Each row was made from one small tree. The marks that hang from a mark follow it in brackets, in alphabetical order. Every link used is in the known rows. Write each row's tree.
Known rows:
dibud[namopo]: [ 0.75  0.41 -0.22  0.23 -0.68  0.35 -0.80  0.65  0.76 -0.50  0.00  0.55
 -1.90 -0.88 -0.17  0.31  0.75  0.32  0.18 -0.52  0.64]
zotal[sila[vabab[zogor]]]: [-0.19 -0.42 -0.08  0.88  1.12 -0.15 -0.01  1.42  0.52 -3.32  0.63  1.36
 -0.54 -1.61  0.52 -0.23  0.47 -2.28  0.79  0.40  1.66]
matan[guki[sila]]: [-0.42 -1.35  0.17  1.26 -0.11  0.05 -0.71  0.33  1.42 -0.86  0.76 -0.47
  0.18  0.19  2.63  0.55 -0.11 -0.78 -0.56  1.59  2.64]
romigag[zotal[sila[vabab zarama]]]: [ 1.56  2.82  0.64  2.53 -0.21 -1.16 -0.61  1.40  0.95 -1.22  1.39  2.16
  0.15 -2.83  1.21 -0.52  1.64  0.91  1.23  0.36  1.81]
zotal[sila]: [ 0.39 -0.03  0.78  0.09 -0.32  0.24  0.36  0.73 -0.10 -0.48  0.95  2.03
 -0.07  0.27  1.00  0.34 -0.29  0.36  0.57  1.61  0.22]
namopo[sila]: [-0.81  0.18  1.42  0.73 -0.23 -0.10  0.13 -0.48 -1.69  0.16 -0.09  0.08
 -0.77 -0.12 -0.06  0.71 -1.64  0.05 -0.39  0.53 -0.74]
namopo[sila[zarama]]: [-1.01  2.31  1.19  0.70 -0.44 -0.67 -0.16 -0.38 -1.05  1.24  0.06 -0.60
 -0.56 -1.96 -0.42 -0.10 -0.89  0.33 -0.58  0.00 -0.16]
guki[sila[namopo vabab zarama zotal]]: [ 1.21  2.27 -3.18  2.34  3.22 -2.49 -1.04  3.27  2.68 -2.29 -0.19 -0.13
  0.46 -5.65 -1.97 -2.38  1.06  0.32  0.20 -0.76  3.85]
zogor[vabab]: [ 0.73  0.29 -0.21  0.92  1.69 -0.66  0.08  0.19 -0.34 -0.79 -0.62  0.27
 -1.31 -0.17 -0.99  0.20 -0.86  0.05  1.08  0.16  0.34]
guki[sila]: [-0.07 -0.73 -0.54  0.78 -0.17 -0.18 -0.47  0.54  1.51 -0.44  0.50  0.47
 -0.31  0.18  0.39 -0.69 -0.12 -0.16 -0.40  1.45  0.98]
namopo[sila[vabab zarama zotal]]: [-1.23  2.59 -0.51  1.75  2.68 -1.54 -0.23  1.24 -0.37 -0.92 -0.50 -0.35
 -0.78 -3.68 -1.55 -0.83 -0.79  1.05 -0.11 -1.02  1.22]
zotal[sila[vabab]]: [ 1.21  0.58  0.44  0.49  1.02 -0.55  0.20  2.02 -0.33 -2.76  1.12  1.63
 -0.26 -1.22  0.49 -0.21  0.16  0.34  1.04  1.20  1.21]
namopo[sila[zotal]]: [-1.88 -0.03  0.29  1.19  1.40 -0.16  0.07 -0.16 -0.78  0.60 -1.01  0.50
 -0.60 -0.45 -0.62  0.63 -1.87  0.56 -0.10 -0.10 -0.14]
romigag[zotal[sila[vabab]]]: [ 1.78  0.68  0.70  2.40  0.10 -0.69 -0.33  1.33  0.27 -2.15  1.07  2.72
 -0.06 -1.11  1.39  0.36  0.77  0.49  1.40  0.69  1.41]
zotal[sila[namopo vabab[zogor] zarama]]: [ 1.64  2.35 -1.07  1.62  1.48 -1.39 -0.57  2.65  1.03 -3.14  0.51  0.56
  0.30 -5.54 -0.73 -0.99  1.62 -2.40  0.72 -0.48  2.95]
sila[namopo vabab[zogor] zarama zotal]: [ 0.10  2.12 -3.05  1.91  3.27 -1.80 -0.78  2.05  2.11 -2.25 -1.36 -1.09
  0.34 -6.07 -2.28 -1.70  1.46 -2.16  0.31 -2.62  3.18]
dibud[namopo[sila[zotal]]]: [-1.17  0.50 -0.07  1.42  0.64  0.13 -0.79  0.45  0.09  0.11 -0.98  0.97
 -2.63 -1.26 -0.61  1.02 -0.97  1.05 -0.06 -0.71  0.46]
matan[guki[sila[vabab[zogor] zarama]]]: [-0.98  0.68 -0.82  2.30  0.93 -0.69 -1.36  1.15  2.54 -2.74  0.70 -1.88
 -0.11 -3.56  1.85 -0.89  1.06 -2.98 -0.60  0.08  4.53]
guki[matan sila[vabab[zogor]]]: [ 0.10 -1.72 -1.40  1.00  2.29 -0.42 -0.26  2.23  1.98 -1.83 -0.18 -0.07
 -1.10 -1.96 -0.42 -1.35  0.17 -2.48  0.10  0.31  1.87]
guki[matan sila[zarama zotal]]: [-0.56  0.59 -1.55  0.84  2.57 -0.56 -0.13  1.67  2.81  2.32 -0.53  0.27
 -0.39 -2.05 -0.56 -1.80  0.02  1.16  0.11  0.11  1.23]

Write each row's tree:
[ 3.01  3.13 -0.66  1.03  1.39 -2.05 -0.35  3.31  0.33 -2.54  1.10  1.03
  0.54 -5.20 -0.80 -1.09  1.25  0.15  1.08  0.26  2.43] -> zotal[sila[namopo vabab zarama]]
[-0.54 -1.54 -1.46  0.69  2.74  0.04  0.01  1.46  2.21  1.37 -0.72  0.90
 -0.60 -0.22 -0.28 -0.91 -0.69  0.65  0.22  0.59  0.88] -> guki[matan sila[zotal]]
[ 0.38  1.99  0.25  3.23 -0.12 -0.65 -0.83  0.68  1.54 -1.64  0.89  1.70
  0.00 -3.23  1.30 -0.66  1.81 -1.77  1.05 -0.17  2.21] -> romigag[zotal[sila[vabab[zogor] zarama]]]
[-0.65  2.40  0.01  1.97  0.25 -0.65 -1.29  1.08  0.37 -1.97 -0.08 -0.50
 -2.89 -4.67 -0.98 -0.25  0.64 -1.78 -0.23 -1.36  1.82] -> dibud[namopo[sila[vabab[zogor] zarama]]]
[ 0.31 -1.09 -1.97  0.96  3.93 -1.01 -0.01  2.90  2.01 -0.87 -0.48  0.46
 -0.70 -1.78 -1.01 -1.44 -0.32  0.62  0.55  0.19  1.90] -> guki[matan sila[vabab zotal]]
[-0.42  3.26 -0.72  1.96  1.99 -1.27 -1.06  1.82  0.35 -1.26 -0.45  0.03
 -2.65 -4.58 -1.47 -0.56  0.12  1.43  0.23 -1.67  1.81] -> dibud[namopo[sila[vabab zarama zotal]]]
[-0.28  2.58 -1.84  0.97  2.82 -1.35 -0.34  1.69  1.40 -1.00 -0.28 -0.59
 -0.08 -3.56 -1.36 -1.64  0.95  1.09  0.44 -1.51  1.95] -> sila[vabab zarama zotal]
[ 2.37  0.30 -0.51  3.35  0.55 -0.89 -1.08  1.80  1.00 -3.49  0.13  2.19
  0.25 -3.56  0.51  0.09  1.42 -2.72  1.54 -0.43  2.55] -> romigag[zotal[sila[namopo vabab[zogor]]]]
[-1.02  0.53 -0.28  1.55  2.72 -1.10  0.10  1.22 -1.04 -1.78 -0.65  0.18
 -0.95 -1.86 -1.28  0.03 -1.60  0.70  0.23 -0.81  0.95] -> namopo[sila[vabab zotal]]
[ 0.30  1.25 -1.92  2.32  1.86 -1.33 -1.40  1.69  2.83 -0.33 -0.16 -0.83
  1.08 -3.95  0.87 -0.57  0.70 -0.43 -0.59 -0.20  4.53] -> matan[guki[sila[namopo zarama zotal]]]
[ 3.24  1.60 -1.86  1.03  2.69 -2.37 -0.54  3.75  1.83 -1.12  0.40 -0.50
  0.20 -5.56 -1.73 -2.14  0.80 -0.07  0.57 -0.10  2.82] -> guki[matan sila[namopo vabab zarama]]
[ 1.27  0.17 -1.65  1.27  1.79 -1.18 -0.79  1.88  0.58 -3.51 -0.62 -0.79
  0.20 -4.05 -1.52 -0.55  1.03 -3.25  0.34 -1.45  2.37] -> sila[namopo vabab[zogor]]
[-1.75  1.83 -1.93  1.56  2.80 -0.93 -0.55  1.00  2.17 -1.51 -0.98 -0.97
 -0.39 -3.95 -1.30 -1.64  1.25 -1.50  0.15 -2.21  2.26] -> sila[vabab[zogor] zarama zotal]
[ 2.47 -0.89 -1.23  0.56  1.46 -0.76 -0.26  2.45  1.35  0.29 -0.06  0.35
  0.19 -2.12 -0.97 -0.78 -0.28 -0.26  0.33  0.94  1.42] -> guki[matan sila[namopo]]
[ 1.65  0.02 -0.87  1.58  1.42 -1.03 -0.34  2.64  0.45 -4.05  0.16  1.16
  0.15 -3.79 -0.56 -0.20  0.81 -2.84  0.82  0.05  2.66] -> zotal[sila[namopo vabab[zogor]]]
[-1.54 -0.40 -2.03  1.40  2.94 -0.45 -0.36  1.02  1.60 -2.68 -1.18 -0.25
 -0.51 -2.23 -1.11 -0.70  0.61 -2.03  0.30 -1.74  1.87] -> sila[vabab[zogor] zotal]
[-0.89 -1.41 -0.75  2.21  1.20 -0.17 -1.03  1.03  2.04 -3.70  0.42 -1.08
 -0.26 -1.70  1.96 -0.10  0.59 -3.38 -0.37  0.60  4.26] -> matan[guki[sila[vabab[zogor]]]]
[ 2.69  2.60  0.29  2.64 -0.88 -1.15 -0.85  1.15  0.87  0.38  0.94  2.33
  1.02 -3.43  0.87 -0.18  1.50  0.28  0.94  0.14  1.73] -> romigag[zotal[sila[namopo zarama]]]
[ 2.63  3.05 -1.37  0.92  1.76 -2.33 -0.68  2.60  0.30 -2.20  0.27 -1.11
  0.65 -5.40 -1.89 -1.33  1.46 -0.14  0.40 -1.35  2.33] -> sila[namopo vabab zarama]
[ 1.24  2.19 -1.72  1.41  1.55 -1.73 -0.89  1.96  1.10 -2.62 -0.30 -1.43
  0.40 -5.87 -1.87 -1.53  1.73 -2.78  0.25 -2.04  2.74] -> sila[namopo vabab[zogor] zarama]
[ 1.38  0.13 -2.94  2.17  3.18 -1.95 -0.71  3.38  2.38 -3.24 -0.54  0.62
  0.18 -3.70 -1.76 -1.58  0.31 -0.01  0.38 -0.24  3.31] -> guki[sila[namopo vabab zotal]]
[ 0.48 -0.78 -0.47  1.69  1.11 -0.64 -0.98  1.54  1.25 -3.27  1.06 -0.58
 -0.05 -1.44  1.85  0.06  0.21 -0.96 -0.14  1.20  3.79] -> matan[guki[sila[vabab]]]
[ 1.42 -1.17 -2.28  1.02  3.02 -0.98 -0.27  2.62  2.14  0.58 -0.96  0.77
  0.02 -2.40 -1.41 -0.97 -0.54  0.10  0.47  0.24  1.75] -> guki[matan sila[namopo zotal]]
[ 2.28 -0.68 -2.83  1.49  4.45 -1.77 -0.23  4.04  2.11 -1.70 -0.85  0.54
  0.07 -3.98 -2.11 -1.55 -0.14  0.02  0.69 -0.30  3.03] -> guki[matan sila[namopo vabab zotal]]
[-0.73  1.35 -1.66  2.24  2.61 -1.21 -1.20  2.01  2.76 -2.01  0.34 -0.86
  0.21 -3.46  1.11 -1.01  0.74  0.18 -0.27  0.01  4.60] -> matan[guki[sila[vabab zarama zotal]]]
[ 0.67 -0.40 -2.60  1.72  2.07 -1.19 -0.73  1.97  2.42 -0.90 -0.87  0.74
  0.59 -2.02 -1.16 -0.98  0.06 -0.02  0.05  0.15  2.39] -> guki[sila[namopo zotal]]
[ 1.42  1.35 -0.75  1.79  0.27 -1.09 -1.33  1.48  1.93 -0.67  0.74 -1.13
  1.10 -3.75  1.33 -0.37  0.82 -0.92 -0.75  0.63  4.11] -> matan[guki[sila[namopo zarama]]]
